Each row was made from one small tree. Brackets hold a mark, then the marks that hang from it, in the order of their numbers. Every link used is in the known rows. Write each row's tree.
In the rows, 128 means zero.
Known rows
(J_37 (J_580 J_78)): [153 113 132 136 138 128 125 136 208 115 136 131 133 155 148 118 170 137
 142 165 141]
(J_312 J_338): [142 136 120 139 110 126 121 143 103 133 109 130 125 123 128 138  99 123
 127 144 124]
(J_374 (J_312 J_78)): [ 70 141 126 135  99 128 132 140 111 149 130 125 119 113 134 126 117 121
 123 137 139]
(J_37 (J_338 J_78) J_580): [174  81 109 135 150 129 137 156 252 115 104 124 127 157 125 122 193 132
 117 148 133]
(J_580 (J_78 (J_312 J_374) J_338)): [117 111 127 142 124 153 131 112 195 114 148 124 167  85 162 115 144 145
 123 142 147]
(J_312 (J_338 (J_37 J_580) J_78) J_374): [149 111 107 143 123 130 100 156 158 118  63 130 143 142 136 134 182 129
 127 161 133]
(J_374 (J_312 (J_338 (J_37 (J_580 J_78))))): [137 145 127 158  77 130  94 170 142 150  94 154 123 180 145 137 120 127
 123 184 140]
(J_374 (J_312 J_78 (J_338 (J_580 J_37)))): [110 154 107 139  73 134 120 199  94 170  77 138 116 156 125 145 113 119
 117 146 138]
(J_338 (J_580 J_37 J_78)): [128 134 133 136 123 140 116 173 171 127 102 146 129 186 141 131 182 136
 130 141 135]
(J_338 (J_78 J_312) J_580): [137  92 117 120 147 132 132 144 204  86 110 117 126 128 136 122 163 142
 125 166 134]
(J_78 J_312 (J_338 J_37 J_580)): [143 136 108 136 102 141 113 159 156 127  88 134 147 142 148 140  86 128
 116 120 131]
(J_580 (J_37 J_338)): [144 115 121 123 119 136 132 161 152 147 112 144 130 169 112 138 146 124
  97 100 122]
(J_338 J_580): [159 125 117 127 136 134 126 158 161 125  91 121 130 155 133 132 134 129
 134 136 132]
(J_78 (J_312 (J_338 J_37) J_374)): [138 115 120 123 107 132 108 128  85 119  99 126 152 112 134 140  87 126
  96 146 127]
(J_37 J_338 J_580): [202  90 108 126 138 126 139 151 215 137 112 123 136 164 122 129 138 126
 110 129 133]
(J_374 (J_312 (J_338 J_78 (J_580 J_37)))): [131 137 107 145  89 143 115 198 134 152  70 149 103 170 118 138 165 132
 119 162 138]
(J_78 (J_312 J_338)): [154 112 121 121 111 125 129 125 110 117 137 123 128 102 129 137  67 129
 112 162 125]
(J_37 J_338): [155 110 120 131 133 131 136 149 173 133 113 127 132 146 120 132 123 123
 106 117 125]
(J_312 J_78): [ 78 132 128 131 124 121 134 134 124 125 125 119 130 108 138 128 129 120
 132 129 128]
(J_374 J_312): [119 137 128 131 103 134 128 134 121 154 130 135 118 134 125 126 114 131
 117 137 139]

Write each row's tree
[100 146 105 151  98 127 117 156 159 148  99 135 151 130 153 135 125 113
 137 113 133]
(J_312 (J_78 (J_338 (J_37 J_580))))
[ 77 171 105 159  72 143 109 189 127 169  64 140 137 145 155 140 103 116
 126 117 141]
(J_374 (J_312 (J_78 (J_338 J_37 J_580))))
[ 66 163 122 153  65 122 104 169  60 159  84 141 119 132 137 147  77 110
 114 144 127]
(J_374 (J_312 J_78 (J_338 J_37)))
[ 43 175 117 161  65 139 110 160 102 170 105 146 134 119 150 136  97 115
 122 107 136]
(J_374 (J_312 (J_78 (J_338 J_37))))
[139 107 136 127 122 124 112 131 192 101 133 138 140 160 153 126 135 135
 120 169 134]
(J_338 (J_37 (J_580 (J_78 J_312))))
[116  79 125 115 151 138 135 107 174  88 136 113 142  84 135 113 181 145
 117 154 138]
(J_338 (J_78 (J_312 J_374)))
[135 159 106 152 100 143 103 177 146 145  59 141 145 162 149 143 119 120
 130 110 131]
(J_78 (J_338 J_37 J_580))
[163 100 116 117 123 134 128 115 116 119 124 113 148  86 131 130  97 134
 106 155 135]
(J_78 (J_312 J_338 J_374))
[174  59 107 118 163 144 140 155 248  91  78 106 150 133 132 122 187 143
  98 152 139]
(J_37 (J_338 (J_78 (J_312 J_374)) J_580))
[122 161 126 165  79 138  91 195 129 142  54 150 121 190 151 145 119 126
 123 175 136]
(J_374 (J_312 (J_338 J_37 (J_580 J_78))))
[101 126 116 137 116 129 125 139 101 128  95 109 149  88 141 134 123 118
 124 142 132]
(J_312 J_78 J_338 J_374)
[121 122 135 131  97 134 120 144 121 120 142 148 128 133 136 135 121 134
 110 166 128]
(J_580 J_37 (J_78 (J_312 J_338)))
[113 147 111 157  88 135  95 196 129 139  40 145 111 172 136 144 141 126
 120 169 132]
(J_374 (J_312 (J_338 J_37 J_78 J_580)))
[137 110 134 119 122 140 124 158 177 110 125 140 131 168 140 128 155 140
 116 155 137]
(J_338 (J_580 J_37 (J_78 J_312)))
[110 136 102 147 106 136 114 147 157 149  86 124 170 113 158 130 142 119
 129 110 144]
(J_312 (J_78 (J_338 (J_37 J_580))) J_374)
[112 147 110 147  72 120 107 172 106 161  84 136 123 149 136 141  90 113
 117 158 136]
(J_374 (J_312 J_78 (J_338 (J_37 J_580))))
[152 136 123 153 120 134 111 176 172 115  79 130 129 162 153 137 141 131
 141 176 133]
(J_312 (J_338 (J_580 J_78)))
[166 113 101 120 113 159 132 151 163 142 106 127 163 122 136 129 135 138
 108 114 148]
(J_78 (J_312 J_374) (J_338 (J_580 J_37)))
[116 119 135 139 108 136  99 133 125 105 102 133 153 124 155 135 118 133
 109 166 131]
(J_580 (J_78 (J_312 (J_338 J_37) J_374)))
[145 143 122 158  94 140 110 182 164 140  82 137 118 163 146 135 130 134
 128 189 144]
(J_374 (J_312 (J_338 (J_580 J_78))))
[137  69 118 111 141 145 139 139 190 111 118 129 142 126 115 123 191 141
  84 124 134]
(J_580 (J_37 (J_338 (J_78 (J_312 J_374)))))
[ 90 155 131 156  96 149 118 152 152 147 135 160 139 144 147 129 167 131
 132 117 136]
(J_580 J_37 (J_78 J_338))
[131 128 136 143 121 126 102 149 177 119 107 146 135 179 151 128 163 130
 134 155 133]
(J_338 (J_37 (J_580 J_78)))
[143 107 111 125 121 149 135 109 157 130 142 118 165  74 142 120 110 139
 114 120 145]
(J_78 (J_312 J_374) J_338)
[ 85 142 134 151  97 142 106 134 160 117 135 148 150 126 163 132 111 133
 121 135 130]
(J_580 (J_78 J_312 (J_338 J_37)))
[153 109 102 142 140 141 117 168 171 109  53 113 140 126 136 130 187 134
 132 167 138]
(J_312 (J_338 J_78 J_580) J_374)
[ 75 164 134 168  96 141  99 151 153 134 109 156 146 146 163 134 144 129
 134 122 129]
(J_580 (J_78 (J_338 J_37)))
